Each row comes from the steps of one walk. Every step used is in the known rows, and no mark comes twice. Write the walk behind each row, first mark first.
Known rows:
tofup > tevogup > vipa > pumo > rila: [-38 4 34 -42 -10 -7 -2 -10 -10 -47 -33 53 34 -36 -20 -36 -52 1 4 50 45 -27]
tofup > tevogup > relasa > pumo > rila: [5 11 -34 27 -26 -9 -39 -1 -5 1 -40 52 58 -10 -44 -50 -21 -2 0 15 -2 -11]
relasa > pumo: [14 25 -10 33 -14 -29 -26 11 -13 9 11 3 23 -12 -25 -24 10 12 -12 -8 -3 -17]
vipa > pumo > relasa > tevogup > tofup: [36 12 27 3 37 -39 26 37 -46 -27 26 -33 23 -44 -9 -29 2 8 -49 -74 80 -63]
rila > pumo > vipa > tevogup > relasa: [12 -27 -18 -65 -23 -16 27 7 -28 32 7 -7 37 -15 -27 28 -43 3 19 -59 9 30]
rila > pumo: [4 2 -5 16 -10 -33 -5 10 -22 -12 24 -11 -27 -16 -15 39 -2 -2 -20 1 -12 5]
tevogup > relasa > pumo > vipa: [23 26 -29 -3 -18 -13 -34 9 1 25 7 0 69 1 -18 -19 -27 9 11 -86 10 5]
relasa > pumo > vipa > tevogup > tofup: [40 -9 24 -43 -7 -30 26 28 -19 4 44 -24 39 -34 -46 -25 -26 39 7 -48 23 -32]
rila > pumo > relasa > tevogup: [0 1 -13 10 18 -32 24 -3 -43 -20 17 -55 28 -36 -55 5 8 -19 -28 -61 9 -19]
tofup > tevogup > relasa: [-5 -19 -51 -2 -17 3 -4 -10 9 -7 -21 23 39 18 -7 -21 -42 -31 -10 -18 5 7]
vipa > pumo > relasa > tevogup: [5 8 12 -8 32 -36 22 15 -40 -8 3 -26 50 -37 -9 -30 5 -14 -29 -64 65 -38]
vipa > tevogup > relasa: [16 -33 -27 -48 -5 2 23 1 -12 49 -18 14 50 7 -7 7 -16 4 8 -10 10 18]
relasa > tevogup: [2 -14 8 -3 32 4 21 -25 -40 -6 10 -12 11 -18 -27 -10 13 -19 3 -26 9 -19]
rila > pumo > vipa > tevogup: [4 -29 17 -67 -20 -24 42 13 -29 1 18 -24 9 -36 -34 24 -28 12 21 -18 2 17]
pumo > relasa: [-1 9 -15 -1 12 -5 12 12 15 -2 -2 -32 48 -2 -8 -17 -2 1 -15 -37 10 -5]
tofup > tevogup > vipa: [-35 -13 -12 -23 1 2 9 -36 7 -44 8 5 42 -5 -36 -27 -58 -20 3 -1 22 -14]
pumo > rila > tevogup: [-16 -33 3 -20 -8 -7 6 -12 5 -3 -34 38 -11 -31 -11 -10 -26 11 16 61 -29 -11]
relasa > tevogup > vipa: [-12 -10 24 -38 30 10 17 -49 -30 -11 22 -7 43 -17 -47 -5 -20 -15 12 -42 28 -34]
pumo > vipa > tevogup: [-1 -32 10 -79 -8 6 43 -1 -9 9 1 -14 43 -20 -10 -1 -21 11 34 -22 14 21]
pumo > relasa > tevogup: [1 0 -10 -4 35 1 26 -13 -18 -6 4 -44 53 -23 -31 -27 13 -20 -16 -63 26 -28]

Write each row's walk:
[-32 13 -9 -32 7 -30 5 1 -2 -37 -2 -1 84 -22 -15 -44 -64 -11 -27 -38 61 -35]
tofup > tevogup > vipa > pumo > relasa
[31 -31 25 -78 6 1 57 23 -1 -13 26 -26 10 -30 -13 -11 -29 22 16 -35 33 -13]
pumo > vipa > tevogup > tofup
[0 16 42 -14 -10 -4 -10 32 -18 -6 -32 44 -9 -37 13 -12 5 22 0 51 26 -10]
vipa > pumo > rila
[35 -1 -3 20 33 -33 34 14 -50 -41 53 -66 -8 -41 -55 11 2 0 -42 -75 29 -47]
rila > pumo > relasa > tevogup > tofup
[28 -15 21 6 35 -3 30 -6 -29 -30 43 -18 -22 -24 -19 -14 7 6 -17 -35 32 -54]
relasa > tevogup > tofup
[-11 11 4 -15 33 -25 21 -21 -35 -25 38 -47 66 -30 -71 11 -20 -11 -11 -82 30 -30]
rila > pumo > relasa > tevogup > vipa
[-10 15 29 -36 4 -23 -15 5 -16 -3 7 22 30 -16 -1 7 -33 7 -3 -9 50 -23]
tevogup > vipa > pumo
[1 -32 -30 -31 -20 1 -5 -18 9 27 -45 59 15 -16 -5 -6 -43 1 21 21 -17 3]
pumo > rila > tevogup > relasa
[24 24 -36 35 -15 -28 -51 8 -9 41 5 19 56 10 -22 -13 -1 5 -9 -40 -4 -4]
tevogup > relasa > pumo
[-9 1 -3 -41 45 7 25 -29 -11 -13 20 -41 98 -20 -51 -22 -21 -10 2 -89 43 -36]
pumo > relasa > tevogup > vipa
[-19 2 40 -30 29 -25 6 -14 -54 -9 22 5 43 -31 -24 -7 -26 -10 -3 -39 61 -43]
relasa > tevogup > vipa > pumo
[32 -8 -8 -21 -16 -4 -10 14 -19 49 -42 45 72 -22 -47 -21 5 31 20 18 -6 8]
vipa > tevogup > relasa > pumo > rila
[-19 -9 3 -22 -11 -29 -28 -33 -2 7 -7 45 51 -30 -55 -19 -47 27 19 32 -17 -46]
relasa > pumo > rila > tevogup > vipa
[2 12 2 -20 -17 -19 -1 12 -17 -17 23 -24 -11 -19 -16 24 -18 0 8 -47 3 12]
rila > pumo > vipa
[-13 -22 16 -27 -11 -43 1 7 -19 4 -33 56 -13 -42 7 -13 -29 17 0 65 9 -27]
vipa > pumo > rila > tevogup
[-12 17 51 -51 5 -3 -16 10 -8 -9 -23 50 21 -36 -1 -7 -28 21 18 32 42 -22]
tevogup > vipa > pumo > rila
